In the rows, zero is written as 100.
Known rows, with every step that occurs:
depu > vetaz: 105 101 105 90 103 105 95 97 115 90 101 119 107 107 87 92 102 102 92 94 102 84 86 119 107 99 103 105 82 101 86 96 103 55 108 113 106 67 107 98 105 99 77
depu > genatu > korum > memeni > vetaz: 115 94 106 90 103 115 107 91 109 84 100 110 107 89 118 84 81 85 104 98 102 77 77 98 93 102 107 89 103 104 136 102 99 84 115 126 117 96 98 102 123 102 93
memeni > korum > genatu > depu > vetaz > damuvi: 101 102 104 100 103 120 99 101 92 110 88 113 94 99 113 75 91 93 106 108 125 88 91 76 112 116 91 90 90 97 113 113 100 116 112 101 103 85 94 99 120 123 114
nokopin > vetaz > memeni > korum > genatu > depu: 60 106 93 88 96 101 105 101 90 107 86 107 100 98 107 92 91 104 94 113 98 61 111 99 91 72 98 97 93 101 102 103 101 133 98 102 92 93 83 99 93 116 112
genatu > depu > vetaz > nokopin > tedu: 103 95 103 74 100 104 95 96 103 99 96 97 107 122 99 109 82 91 105 94 92 43 82 111 117 83 90 92 80 103 70 89 104 87 106 81 107 103 82 101 131 100 81
genatu > depu > vetaz > kobif: 105 95 106 80 109 104 100 101 109 93 104 98 105 136 98 104 100 89 104 100 105 48 98 134 107 97 83 90 72 100 72 106 105 80 111 82 109 80 84 96 118 98 81
nokopin > tedu: 96 100 91 96 101 108 85 89 95 107 98 107 92 102 104 115 63 116 88 104 84 108 90 115 93 106 113 121 112 107 85 73 99 93 96 88 86 142 102 105 106 99 87
depu > genatu > korum > memeni > vetaz > darizu > segug: 112 99 104 110 97 112 110 92 106 80 110 108 111 93 117 87 83 82 110 97 108 84 68 102 105 98 109 88 101 101 132 111 98 84 122 117 112 99 107 99 137 105 100
memeni > vetaz: 92 96 103 107 105 116 78 108 88 107 131 118 89 105 84 96 86 109 104 103 90 129 89 105 104 127 106 109 147 103 113 93 102 111 93 115 96 109 115 102 77 90 93
depu > genatu: 122 102 102 98 100 114 95 93 115 93 90 108 107 110 101 86 85 94 108 103 97 93 83 120 100 111 110 106 82 116 128 97 97 55 111 120 117 91 114 99 122 105 84
nokopin > vetaz > rigul: 73 96 93 111 88 90 103 100 100 104 100 102 97 101 94 106 92 115 98 105 85 82 110 85 92 103 112 109 86 102 100 92 101 110 105 96 91 87 100 100 86 105 104
tedu > nokopin > vetaz: 103 98 92 97 76 85 108 97 106 102 90 110 102 110 90 105 106 114 113 108 97 97 102 82 61 90 106 103 150 101 77 64 90 109 90 99 98 70 97 105 89 98 80
nokopin > vetaz > depu: 73 102 91 106 95 93 99 98 95 104 93 107 100 88 100 113 96 112 98 105 85 82 127 115 98 83 103 109 77 102 94 93 102 121 93 96 97 105 92 103 83 106 99
rigul > vetaz > memeni > korum > genatu: 91 112 104 101 100 89 105 102 92 105 90 79 81 97 95 91 110 94 88 96 99 118 119 89 101 72 98 86 138 95 91 117 100 88 89 76 90 105 107 98 106 106 140
vetaz > damuvi: 103 121 97 123 95 90 94 101 102 92 98 92 101 97 95 110 116 95 102 101 114 124 113 101 121 117 87 110 57 99 107 105 99 88 118 104 100 100 101 97 103 99 100
rigul > vetaz: 102 103 104 106 105 89 99 98 101 104 99 83 81 110 89 109 101 104 91 85 79 123 114 87 88 84 105 97 152 102 82 98 100 55 90 72 93 110 110 103 97 93 116
korum > memeni: 100 98 99 80 110 97 105 95 100 103 91 115 96 87 102 82 129 102 67 90 100 163 97 102 93 116 112 101 99 101 87 103 99 90 102 111 108 97 83 104 80 94 106
korum > genatu > depu: 108 87 99 83 115 111 102 96 108 109 87 104 102 108 109 93 111 106 97 93 103 114 97 85 96 95 104 95 82 98 104 109 100 88 90 70 108 117 86 100 109 109 99
nokopin > vetaz > depu > genatu: 80 102 93 103 90 101 102 95 102 97 87 110 105 90 105 101 89 105 104 107 88 63 120 121 101 81 104 107 70 109 113 94 102 113 101 106 102 101 98 103 98 111 95
suto > vetaz > depu: 116 106 100 113 85 93 91 111 111 102 94 84 113 106 99 122 108 98 85 102 97 146 143 142 97 103 101 117 83 106 80 90 98 148 85 101 111 89 111 99 67 91 87
memeni > korum > genatu: 100 99 99 104 109 120 94 101 86 117 89 117 88 90 111 77 91 106 98 109 115 129 94 77 99 127 106 101 109 100 112 108 98 111 98 108 104 91 103 100 102 119 119
suto > vetaz: 114 103 101 106 89 98 91 109 116 103 96 91 112 119 97 115 99 103 81 99 92 142 123 126 76 108 108 119 115 111 81 80 96 123 92 109 107 77 112 100 61 89 81
genatu > korum: 108 95 99 103 113 96 100 95 98 98 106 91 99 89 115 132 80 99 100 95 91 92 95 87 82 98 96 97 105 91 90 98 100 82 93 96 113 100 82 98 106 92 94
rigul > vetaz > darizu > segug: 101 111 100 142 96 81 104 100 95 96 112 76 88 115 85 114 107 98 103 85 91 131 107 97 107 75 109 96 142 95 75 115 98 58 105 54 85 114 123 96 112 97 130
memeni > vetaz > depu > genatu > korum: 102 97 105 113 99 118 85 106 90 97 126 107 97 87 99 99 80 92 119 106 99 99 101 118 121 113 98 98 109 99 130 103 104 130 95 114 107 115 114 101 103 97 97
kobif > vetaz: 113 90 100 94 115 95 95 105 110 108 106 89 101 101 84 119 118 120 100 94 92 115 96 93 103 125 96 118 90 110 119 89 101 93 86 124 84 138 122 100 79 74 81
darizu > segug: 82 108 98 128 102 103 98 92 97 103 128 115 106 118 96 119 85 108 113 94 89 158 61 106 107 118 103 111 127 97 89 97 93 60 93 92 93 94 124 94 133 102 94
volu > damuvi: 124 124 103 107 104 85 77 102 85 114 108 88 92 91 94 102 108 98 115 98 101 119 101 100 97 118 91 125 117 98 107 109 92 39 107 109 113 88 97 100 87 102 84
tedu > nokopin > vetaz > vimi: 99 101 92 103 69 78 109 97 103 102 87 107 104 105 93 101 111 105 119 112 105 100 110 79 70 100 97 104 125 100 85 69 91 115 92 107 95 73 97 103 90 101 90
rigul > vetaz > damuvi > volu: 113 120 106 118 95 85 103 99 107 89 95 67 90 105 89 113 99 87 97 87 89 108 120 77 101 78 88 101 141 97 84 100 103 55 103 75 74 115 109 100 78 105 125
darizu > vetaz: 84 104 99 124 104 98 97 102 97 91 118 92 107 104 92 124 89 115 115 98 79 113 87 104 114 114 93 113 87 97 88 95 98 67 83 91 80 97 124 103 82 93 90

Rows:
90 94 103 82 108 107 97 101 91 103 112 125 91 86 96 72 120 102 76 93 100 160 90 99 99 124 112 99 133 100 103 102 101 117 103 120 100 105 94 106 71 91 107 -> korum > memeni > vetaz
59 111 92 97 94 97 101 101 88 106 90 108 98 95 100 97 88 106 93 115 94 73 112 108 91 81 99 105 102 103 98 97 100 127 100 115 91 87 90 98 87 111 112 -> nokopin > vetaz > memeni > korum
97 91 102 95 111 99 105 97 89 95 114 103 96 68 118 109 99 91 89 92 100 113 98 87 95 100 98 86 112 85 101 107 103 125 97 106 109 109 77 103 94 91 109 -> genatu > korum > memeni > vetaz > depu
82 105 88 121 93 90 98 101 94 98 95 104 100 102 92 106 100 113 96 104 93 76 120 111 92 79 116 112 84 105 89 99 102 106 115 92 92 102 96 100 72 104 104 -> nokopin > vetaz > darizu
103 92 101 102 110 97 105 99 89 92 116 101 96 74 114 105 102 92 87 92 105 110 95 85 91 98 104 87 114 86 97 110 102 118 107 103 107 108 78 101 89 90 112 -> genatu > korum > memeni > vetaz > darizu
102 95 101 98 110 122 94 102 86 120 89 111 89 102 114 81 85 101 102 108 113 108 91 75 99 120 99 93 111 100 108 109 99 116 99 96 107 96 92 100 112 120 116 -> memeni > korum > genatu > depu
104 110 103 96 85 100 98 114 107 105 87 84 113 116 105 101 103 90 82 110 110 124 126 126 89 91 96 104 102 104 88 99 97 160 91 105 106 76 102 95 77 102 103 -> suto > vetaz > memeni > korum > genatu > depu
110 103 107 92 101 104 97 99 112 94 100 98 108 128 97 107 96 87 106 96 106 52 92 105 115 90 80 90 69 99 89 102 104 79 117 87 110 83 83 97 122 101 80 -> genatu > depu > vetaz > damuvi
108 87 103 76 112 114 106 96 115 101 87 111 108 110 107 84 113 102 96 91 109 87 90 90 100 87 103 93 73 96 101 109 102 78 97 75 109 100 89 100 115 111 92 -> korum > genatu > depu > vetaz
103 89 102 76 112 110 110 97 114 95 89 108 107 111 108 82 120 100 98 95 116 82 100 107 104 93 98 91 60 95 95 116 103 85 101 71 106 99 90 98 118 110 96 -> korum > genatu > depu > vetaz > kobif
97 106 92 93 72 79 111 100 103 99 87 103 105 107 88 105 114 107 109 112 103 95 107 94 68 78 101 99 134 98 75 72 91 119 87 100 98 70 93 101 91 98 87 -> tedu > nokopin > vetaz > memeni
82 100 93 104 92 100 105 93 101 95 90 106 107 84 112 110 83 101 107 106 88 48 118 113 96 75 101 102 72 103 114 96 102 115 101 104 103 102 94 103 105 111 96 -> nokopin > vetaz > depu > genatu > korum
96 89 103 90 112 102 105 96 92 96 114 107 95 75 117 106 95 94 86 91 99 111 89 78 85 103 102 87 127 87 100 102 102 113 100 110 107 104 78 103 93 90 104 -> genatu > korum > memeni > vetaz
113 96 106 94 98 111 107 91 108 85 99 107 108 86 120 80 86 78 108 100 107 80 82 95 99 108 100 90 88 103 140 106 100 88 117 132 115 96 98 101 125 104 100 -> depu > genatu > korum > memeni > vetaz > vimi
82 100 101 108 107 109 84 111 85 95 135 109 87 110 86 91 101 103 108 110 106 119 110 141 109 139 98 106 121 101 100 105 104 124 102 107 90 107 117 98 79 88 101 -> memeni > vetaz > kobif
62 110 91 91 94 89 102 99 97 100 91 105 103 98 96 104 99 109 89 108 88 77 116 117 89 71 103 108 90 104 92 95 101 112 94 107 92 94 90 98 82 103 102 -> nokopin > vetaz > memeni
124 94 102 99 107 97 99 103 112 101 100 83 108 89 90 113 119 106 112 99 100 99 108 114 125 117 92 113 52 110 139 99 103 109 88 124 91 144 127 100 99 82 85 -> kobif > vetaz > depu > genatu
95 96 100 88 101 121 97 98 85 113 85 113 93 95 116 78 79 98 103 107 115 78 84 79 114 109 99 93 100 99 99 101 101 123 104 94 100 104 94 102 128 122 115 -> memeni > korum > genatu > depu > vetaz > nokopin > tedu
92 109 106 97 101 90 105 103 92 107 90 75 82 105 97 94 104 90 92 96 97 105 116 85 100 66 92 81 139 96 89 117 101 91 89 68 93 107 99 98 112 106 137 -> rigul > vetaz > memeni > korum > genatu > depu
116 93 106 96 97 111 109 94 110 84 103 104 105 88 116 83 84 84 106 99 104 78 78 91 99 109 108 89 93 101 139 106 100 91 118 121 116 92 101 100 128 103 100 -> depu > genatu > korum > memeni > vetaz > rigul
88 100 100 136 93 89 101 106 99 90 124 80 105 102 88 123 96 114 119 101 83 115 90 88 127 129 95 110 63 91 93 103 99 81 89 82 79 88 129 100 90 94 102 -> darizu > vetaz > rigul
112 91 108 90 100 103 98 101 112 101 106 94 104 131 93 106 94 92 104 96 97 59 86 98 112 100 91 89 75 98 83 103 104 81 109 79 112 77 87 96 122 100 85 -> genatu > depu > vetaz > rigul
118 97 104 97 105 102 95 102 108 97 101 95 107 132 93 106 97 89 104 96 103 55 92 117 112 82 93 91 71 101 76 108 105 78 115 76 113 88 84 96 113 100 84 -> genatu > depu > vetaz > darizu
102 94 104 93 108 125 97 101 91 115 90 117 93 102 113 75 86 98 102 107 117 93 87 78 104 115 98 91 105 98 108 109 100 111 104 99 106 83 94 100 116 121 111 -> memeni > korum > genatu > depu > vetaz
97 98 100 99 105 101 97 105 88 98 113 117 92 86 92 72 128 98 77 95 109 156 98 107 108 116 117 98 115 98 98 112 102 124 112 111 99 111 95 103 66 91 116 -> korum > memeni > vetaz > darizu
113 99 96 129 106 86 100 106 104 99 120 83 109 107 80 123 122 114 111 94 104 125 90 102 122 116 102 117 79 103 114 106 100 95 101 105 75 144 136 94 93 79 94 -> kobif > vetaz > darizu > segug
94 104 93 92 73 86 115 100 99 102 82 108 104 99 95 90 113 106 111 115 113 95 106 82 70 81 102 95 138 96 84 79 91 133 88 100 95 70 94 101 97 108 98 -> tedu > nokopin > vetaz > memeni > korum > genatu
98 96 102 91 104 118 98 102 86 113 86 112 94 96 112 75 91 96 105 105 117 89 87 78 113 113 96 89 95 98 101 108 100 116 104 99 107 89 94 100 121 121 117 -> memeni > korum > genatu > depu > vetaz > nokopin
103 97 102 85 113 97 103 109 101 111 97 81 103 97 92 103 121 105 101 105 110 96 99 92 116 108 85 103 76 103 126 108 103 130 86 120 83 138 111 96 94 87 102 -> kobif > vetaz > memeni > korum > genatu > depu
125 96 96 117 110 85 96 110 106 102 106 77 103 100 78 118 129 114 102 96 104 111 109 103 116 114 103 118 65 107 114 105 103 101 101 110 82 146 124 96 72 75 93 -> kobif > vetaz > darizu
105 101 92 102 73 81 109 98 102 102 89 104 103 100 91 110 112 109 115 109 101 99 116 95 75 86 101 100 127 97 77 71 92 125 85 92 101 78 95 104 92 100 85 -> tedu > nokopin > vetaz > depu
122 90 103 93 109 94 108 100 112 96 99 82 109 76 100 112 122 101 104 95 105 94 106 102 120 110 90 104 54 103 137 103 104 118 91 125 94 146 115 101 101 82 89 -> kobif > vetaz > depu > genatu > korum > memeni
92 91 101 91 113 98 108 98 90 90 117 102 95 77 117 103 103 91 87 94 106 106 99 97 87 108 97 86 115 86 95 108 103 119 104 106 105 104 79 102 95 89 109 -> genatu > korum > memeni > vetaz > kobif
112 95 105 88 98 111 108 93 106 82 97 104 108 82 118 83 86 82 107 95 102 72 77 97 104 100 106 88 94 104 130 101 100 90 115 126 118 101 98 102 130 102 99 -> depu > genatu > korum > memeni > vetaz > nokopin
94 113 104 101 101 80 102 102 99 99 96 73 85 105 87 107 113 94 87 91 87 122 121 103 97 66 98 92 132 98 79 110 100 69 87 74 92 108 106 97 100 93 127 -> rigul > vetaz > memeni
